What can hang from each mark:
rotave: sili
vonuk: sili
pidu: vivib
papap: rotave
vivib: pidu sili
rapom: vonuk
mubi: sili zuzu
zuzu: mubi
sili: mubi vivib vonuk

Every row comes from one small tree of marks. Brackets hold a mark, then the marks that hang from it, in alphabetical order. Every link used is in the known rows. Which tree was each row made from?
In the rows, 128 means zero.
Known rows:
[zuzu [mubi sili]]: [128 130 143  93 114  92 126 108 158 120 109 133 150 111 127 124 120 126
 103 130 129 153 131 149 138 121 137 122 121 126 149 124 134 123 115 137
 137 105 131 131  92 143  92 116 112 133 132 101  90  88 116 126 117 104
 112 127 156 141 132 160 131 118 147 163 135  96 125 137 130 165 121 183
 139 136]
[vivib pidu [sili mubi]]: [124 108 137 124 105 108 136 105 151 140 117 126 178 139 122 104 145 125
  93 125 126 128 150 188 132 128 137 129 139 134 161 119 111  60  84 145
 141 109 125  92 105 131  71 109 118 150 124 141  65 110 105 104 157 110
  50 125 107 127 125 157 172 110 166 146 110 130 109 151 137 158 141 190
 162 118]
[papap [rotave [sili [mubi zuzu] [vivib pidu] vonuk]]]: [129 117 132 129  77 137 110 159 107 178 122 113 173 129 114  92 234 128
 181 169 123 117 113 148 135 111 154 120  79 110 175 134 167  85  90 153
 106 142 166 181  72 100  32 113 123 117 159 139  84 113  56  99 246 107
 163 116 113 137 122 141 189 113 145 165 105 102 126 163 137  74 119 203
 169 120]
[pidu [vivib [sili vonuk]]]: [115  99 129 108 134 147 124 167 146 113 117 124 132 151 111 123 181 135
 148 148 103 149 135  57 138 133 154 117 111 125 137 127 133 102  51 157
 112 134 141 161 128 130  66 144 100 121 147 196 108 105 105 104 134 124
  89 110 102 133 109 129 129 123 126 159 111 140 114 142 134 105 132 143
 143 111]
[pidu vivib]: [113 108 116 113 149 150 125 154 137 123 123 114 124 182 119 131 133 130
 159 128 126 156 117  60 139 130 143 118 127 128 129 129 115 137 146 137
 115 136 138 177 147 123 119 136 119 134 142 152 128 105 131 130 115 130
 123 119 123 122 121 130 126 130 118 124 117 136 124 139 133 133 128 120
 139 125]
[vivib pidu]: [133 105 125 155 112 137 130 115 118 132 128 117 147 142 130 119 126 128
 114 118 128 123 128 170 129 140 135 114 132 141 145 126 122  95 151 134
 146 129 128  91 122 120 176 133 117 146 122 116 110 133  99 129 167 128
  77 131 120 130 132 140 137 122 147 123 117 130 129 139 130 145 130 142
 142 122]
[rotave sili]: [136 141 137 107 131 127 120 104 136 142 111 137 136 117 133 129 161 125
 129 152 125 136 131 144 125 132 129 136 130 121 124 128 113 124  58 151
 147 108 126  96 156 108  96 122 124 115 131 117  95 157 124 117 115 126
  99 123 135 131 133 143 128 129 148 125 133  95 124 131 136 125 118 126
 120 134]
[zuzu [mubi [sili vivib]]]: [109 127 123  82 112 122 120 147 150 125 111 129 142 135 115 121 140 127
 129 132 131 144 128 120 143 118 133 132 119 132 172 126 134 115 122 129
 114  96 155 171  74 130  87 120 120 131 140 123  94  65 111 115 114 100
 157 121 143 143 127 159 128 125 124 152 128 106 123 144 134 127 125 175
 146 138]
[pidu [vivib [sili mubi vonuk]]]: [102  98 126 103 132 129 126 157 148 123 120 126 155 149  95 111 180 132
 144 146 113 153 144  66 144 111 158 120 110 111 143 126 148  88  49 155
 108 126 156 207 106 132  25 129 109 118 150 212  98  97  99  95 130 113
 115 109 117 131 107 138 165 121 128 160 103 134 102 146 133 118 137 190
 168 116]
[vonuk [sili [mubi zuzu] [vivib pidu]]]: [117 104 127 126  75 132 125 165 153 190 117 117 168 160 108  93 194 126
 123 139 124 121 156 182 128 121 129 125 128 134 144 125 148 101 143 144
 105 117 141 169  70 102  62  99 126 128 143 117 127  84  86  97 177  98
 146 126 115 120 132 133 163 123 150 150 100 150 135 170 136 100 133 196
 151 101]
[papap [rotave [sili [mubi zuzu] [vivib pidu]]]]: [133 130 132 109  81 133 115 133 124 185 114 109 174 151 126  97 205 124
 173 158 134 128 110 155 134 118 141 134 104 121 170 132 138  99 130 144
 111 131 153 165  83  98  19 103 133 133 151 107  73 110  96 114 214 107
 152 121 107 126 129 155 189 113 152 151 110 102 133 166 144 105 117 185
 166 124]
[rapom [vonuk [sili mubi [vivib pidu]]]]: [106  69 116 141 105 157 118 209 161 158 129 117 159 162  95  94 187 124
 134 134 130 125 157 173 137 110 132 107 114 134 155 126 164  46  97 138
 130 126 172 177  68 128 102 109 125 124 137 144 102 101  71  78 150 104
  97 114 116 139 125 139 171 123 137 162  96 133 130 151 133 108 133 181
 180 104]
[rapom [vonuk [sili mubi vivib]]]: [101  91 119 112 123 143 119 224 169 158 127 128 140 150  92 106 188 125
 142 144 132 126 158 131 134 100 122 123 110 122 137 128 173  79  77 130
 114 121 173 211  68 135  67 105 134 103 141 154 117 102 100  80 112 103
 150 113 126 136 122 131 166 128 121 164 107 129 129 142 132  93 129 172
 163 103]
[vonuk [sili [vivib pidu]]]: [116 102 114 119 115 154 118 173 141 151 118 111 142 165 114 110 166 129
 128 138 125 113 149 168 129 135 121 124 140 150 136 125 125  62 122 137
 129 107 145 108  94 105 128 118 115 133 126 117 116 108  94  99 153 114
 100 127 114 129 131 145 125 126 138 131 110 133 131 155 136 127 131 135
 153 105]
[rapom [vonuk sili]]: [132  94 138 133 116 132 118 189 167 142 121 132 124 128 120 122 166 128
 115 143 121 130 156 150 127 125 122 108 110 133 112 127 161  93  65 144
 146 133 133 131 117 136 112 117 117 103 128 117 136 132 105 101 121 119
  84 120 125 140 127 124 133 125 143 167 126 121 146 131 130 113 121 127
 136  97]
[papap [rotave [sili mubi [vivib pidu]]]]: [123 134 118 100 118 134 111 142 116 152 119 104 173 152 115  99 182 124
 170 156 141 127 115 140 139 114 135 137 111 130 179 130 118  51 118 134
 130 112 166 151  80 105  41 104 133 132 140 123  45 120  97 109 190 114
 131 121 113 134 126 178 188 114 140 128 108  83 114 157 144 141 121 181
 190 131]
[pidu [vivib [sili mubi]]]: [106 113 126  81 145 111 131 137 165 132 111 121 155 172 109 114 149 128
 136 137 127 162 145  78 142 118 143 135 137 123 140 123 107 102  79 144
 114 115 136 177 118 127  16 115 118 134 142 173  88  90 132 111 103 112
  91 114 103 121 115 153 164 121 136 150 109 138 106 150 139 151 137 176
 162 124]
[pidu [vivib [sili [mubi zuzu] vonuk]]]: [114  99 140 115  95 126 130 164 156 155 117 132 156 145 108 107 202 132
 146 148 107 151 140  76 139 117 160 116 101 108 135 127 160 134  57 162
  90 144 140 217 108 127   4 127 111 120 161 189 119  80  93 100 164 108
 126 108 102 122 111 118 164 120 143 185  99 156 118 155 132  83 135 198
 143 108]
[vonuk sili]: [132 128 134 102 133 108 121 149 154 148 113 126 129 128 125 124 153 128
 108 145 122 126 153 154 124 130 118 128 139 136 100 126 130 107  97 140
 137 111 122 107 125 121  89 108 118 113 125 111 129 125 124 110 123 119
 107 130 139 127 131 136 124 126 144 144 125 117 132 139 131 139 124 135
 132 109]
[mubi sili]: [128 132 140  99 118 108 119 125 156 130 108 143 129 116 131 141 142 127
 113 141 126 124 126 143 126 132 133 122 120 134 136 129 150 124  83 154
 132 115 127  99 116 126 107 125 121 132 131 125  97 106 125 123 133 120
 113 130 134 137 132 148 116 118 139 176 126 110 130 133 133 122 121 135
 121 127]

Which tree is each row?
[121 102 133 128  64 152 117 152 151 173 107 133 146 147 130 125 180 129
 139 135 120 114 120 171 128 145 146 115 112 145 162 129 154 125 129 161
 107 129 133 120  89 106 125 128 122 150 146 109 103  78  90 119 189 109
 121 127  98 130 134 134 121 119 146 182 107 150 145 163 138  75 126 150
 119 126] => [mubi [sili [vivib pidu]] zuzu]
[113  90 121 128  80 148 118 162 125 119 120 124 161 130 106 106 168 130
 125 133 115 133 129 155 144 121 157 100  97 132 191 127 158  70 102 145
 124 113 169 155  57 131 139 138 100 135 142 152  86  70  49 101 179  99
 127 119 136 153 124 151 138 121 136 162 107 107 120 149 131 109 129 208
 163 124] => [zuzu [mubi [sili [vivib pidu] vonuk]]]
[108 101 112 109 113 133 122 170 146 158 120 114 163 163 100  94 171 125
 125 136 132 119 158 177 134 116 127 129 143 139 142 125 131  57 123 138
 121 100 159 157  73 109  92 101 123 130 130 132  99  91  85  91 149 104
 123 127 128 127 129 153 161 124 141 132  97 130 121 160 135 139 136 188
 177 109] => [vonuk [sili mubi [vivib pidu]]]
[132  95 151 157  61 120 134 124 141 162 120 135 178 112 120  97 197 130
 102 136 107 121 150 180 128 126 156 110 103 120 156 124 165  94  60 168
 117 136 127 130  94 125  66 121 112 132 143 158 101 103  69  98 213 102
  79 119  99 130 120 122 174 110 173 183 101 149 123 157 130  91 139 220
 140 103] => [vivib pidu [sili [mubi zuzu] vonuk]]
[133  96 139 148  97 140 127 129 128 124 121 130 155 117 126 113 176 133
 109 138 106 116 145 167 128 141 150 108 113 140 156 123 136  59  42 158
 143 126 129  77 115 129 118 138 103 133 127 165  84 125  72  98 192 122
  49 121 101 138 118 135 137 112 153 159 112 137 119 142 132 117 135 161
 144 106] => [vivib pidu [sili vonuk]]
[128 120 153 130  79 103 131 139 149 160 118 144 161  96 114 107 197 130
 110 150 108 125 150 139 127 114 145 123 104 105 139 126 169 126  37 161
 101 137 130 174  97 132  15 117 120 109 149 170 118  99  91  98 172 103
 139 117 108 129 116 113 169 118 151 187 116 147 124 145 129  82 136 210
 128 109] => [vivib [sili [mubi zuzu] vonuk]]
[103 102 106 138 110 153 130 145 119 140 135 115 163 166 104  98 149 124
 144 118 136 120 135 155 137 115 140 127 130 130 169 126 130  77 160 125
 115 119 163 174  80 118 125 121 135 147 135 154 102  97  95 108 155 113
 136 124 118 127 126 143 164 127 127 116 100 141 113 149 133 122 140 181
 176 130] => [sili mubi [vivib pidu]]
[115 122 131 122  87 153 117 157 125 176 120 141 153 110 104 105 231 127
 161 165 115 120 131 126 132 105 148 130  97  96 149 132 174 136  52 157
  91 120 162 214  99 108  33 122 132  92 165 172 126 115  74  89 163 106
 199 111 135 131 124 113 163 133 133 145 108 120 120 145 131  34 125 199
 133 130] => [rotave [sili [mubi zuzu] vivib vonuk]]
[107 108 123 142  78 155 126 185 118 165 139 130 146 123  96 102 199 129
 157 140 120 115 131 110 135 102 150 121  97 101 149 132 194 144 117 136
  70 143 166 249  75 121  71 126 136 103 160 182 151  82  77 104 171 108
 228 119 129 126 118  98 160 131 115 151 105 154 126 144 125  37 134 201
 137 122] => [sili [mubi zuzu] vivib vonuk]
[137 113 156 133  72 121 118 153 148 153 112 152 131  95 131 134 194 132
 121 153 108 118 125 143 124 129 152 100  83 120 130 133 200 158  60 169
 109 146 126 136  98 126 101 133 113 113 149 143 128  99  86 116 186 113
 151 124 127 138 127 112 121 120 144 202 122 134 139 139 127  51 120 170
  99 113] => [mubi [sili vonuk] zuzu]
[109 126 121 125  89 138 130 160 134 172 129 128 146 145 107 107 169 126
 156 132 130 123 128 122 133 109 134 136 119 113 145 130 156 158 159 126
  81 129 151 228  85 117  61 114 148 122 153 138 140  85 116 117 141 107
 216 122 115 116 126 114 158 132 117 143 115 156 130 147 130  67 137 181
 133 125] => [sili [mubi zuzu] vivib]
[121  96 138 143  94 115 130 127 132 130 124 129 176 117 113  99 178 129
 101 137 116 122 151 174 134 121 150 116 112 123 169 122 148  52  37 155
 134 118 140 125  90 132  82 121 109 133 132 183  79 108  72  92 187 110
  66 120 115 136 117 142 173 109 160 158 102 134 106 146 132 125 139 213
 165 107] => [vivib pidu [sili mubi vonuk]]
[109 100 115 135 107 163 116 140 108 150 126 128 171 128  99  96 207 126
 149 154 123 121 139 156 138 111 154 122 108 111 176 129 158  56  50 157
 126 104 175 159  96 106 106 130 120 115 145 176  77 128  50  84 172 110
 128 114 132 140 123 141 166 127 142 127  95 106 104 147 136  82 131 203
 168 129] => [rotave [sili mubi [vivib pidu] vonuk]]
[116 111 135 121  74 148 112 184 143 159 115 146 125 116 115 128 213 132
 150 156 111 106 124 119 130 128 152 112  84 123 150 134 200 153  69 166
  83 136 150 180  90 118  95 138 119 111 159 166 133  73  84 106 180 110
 191 120 114 138 124 110 115 125 123 193 114 145 140 146 130  19 123 161
 108 121] => [mubi [sili vivib vonuk] zuzu]
[126 118 143 109 101 100 121 136 139 110 118 139 147  90 116 120 149 130
 106 142 117 146 132 134 139 113 149 108  96 116 158 127 167 112  68 145
 131 117 139 146  79 147 108 131 101 114 137 139 102  88  81 114 150 104
 129 120 163 151 123 145 134 119 141 166 126  93 120 133 126 128 121 206
 141 128] => [zuzu [mubi [sili vonuk]]]
[102  85 104 153  96 161 124 167 100 134 144 120 161 141  91  93 177 128
 149 129 127 114 134 143 140 107 151 112 103 122 174 128 166  68 117 132
 108 131 175 194  65 122 132 136 122 128 142 189 107  99  54  95 184 112
 164 118 130 138 119 128 169 127 119 123  92 141 109 145 127  86 138 209
 176 120] => [sili mubi [vivib pidu] vonuk]
[119 119 140 115 118 109 129 141 139 129 124 136 157 105 108 111 178 129
 110 150 118 126 156 136 133 110 141 129 108 111 148 124 155  81  26 148
 117 120 145 157  99 138  38 123 118 112 138 193  98 115  96  92 147 110
 116 118 124 135 114 132 167 118 139 161 113 130 105 135 128 116 136 201
 152 117] => [vivib [sili mubi vonuk]]
[114 106 120 106  97 136 122 136 141 128 113 114 161 150 119 111 140 126
 121 123 129 144 126 167 144 128 143 118 120 144 186 124 122  80 140 133
 130  98 154 133  71 126 123 123 109 153 135 111  71  69  84 117 150  99
 106 123 131 144 130 168 136 119 141 151 117 109 126 155 136 140 129 189
 158 133] => [zuzu [mubi [sili [vivib pidu]]]]
[104 125 114  85 133 120 120 180 152 157 119 123 143 153  97 105 172 125
 131 148 132 125 157 136 132 105 117 140 137 126 135 127 140  93 109 131
 105  95 161 188  72 115  40  96 132 110 138 146 123  90 115  92 111 104
 172 124 135 126 125 143 152 129 123 137 109 129 117 148 133 128 135 177
 164 115] => [vonuk [sili mubi vivib]]
[125 113 141 155  76 119 131 145 126 160 136 136 151 100 113 107 178 129
 129 139 116 123 130 134 130 105 151 111  94  97 134 130 192 156 107 146
  95 154 144 211  89 131  79 125 125 106 152 161 147 108  84 111 178 111
 188 124 136 127 122  99 168 126 139 159 112 144 127 139 121  69 132 206
 131 118] => [sili [mubi zuzu] vonuk]
[111  90 119 131  90 163 111 171 126 128 120 133 142 131 110 120 190 131
 142 145 114 103 126 154 135 132 153 103  97 139 174 131 171  75  78 159
 119 123 161 126  76 119 164 142 110 133 140 178  94  88  63  97 196 114
 121 122 117 149 124 137 122 120 128 166  94 127 124 147 134  77 127 166
 145 119] => [mubi [sili [vivib pidu] vonuk]]
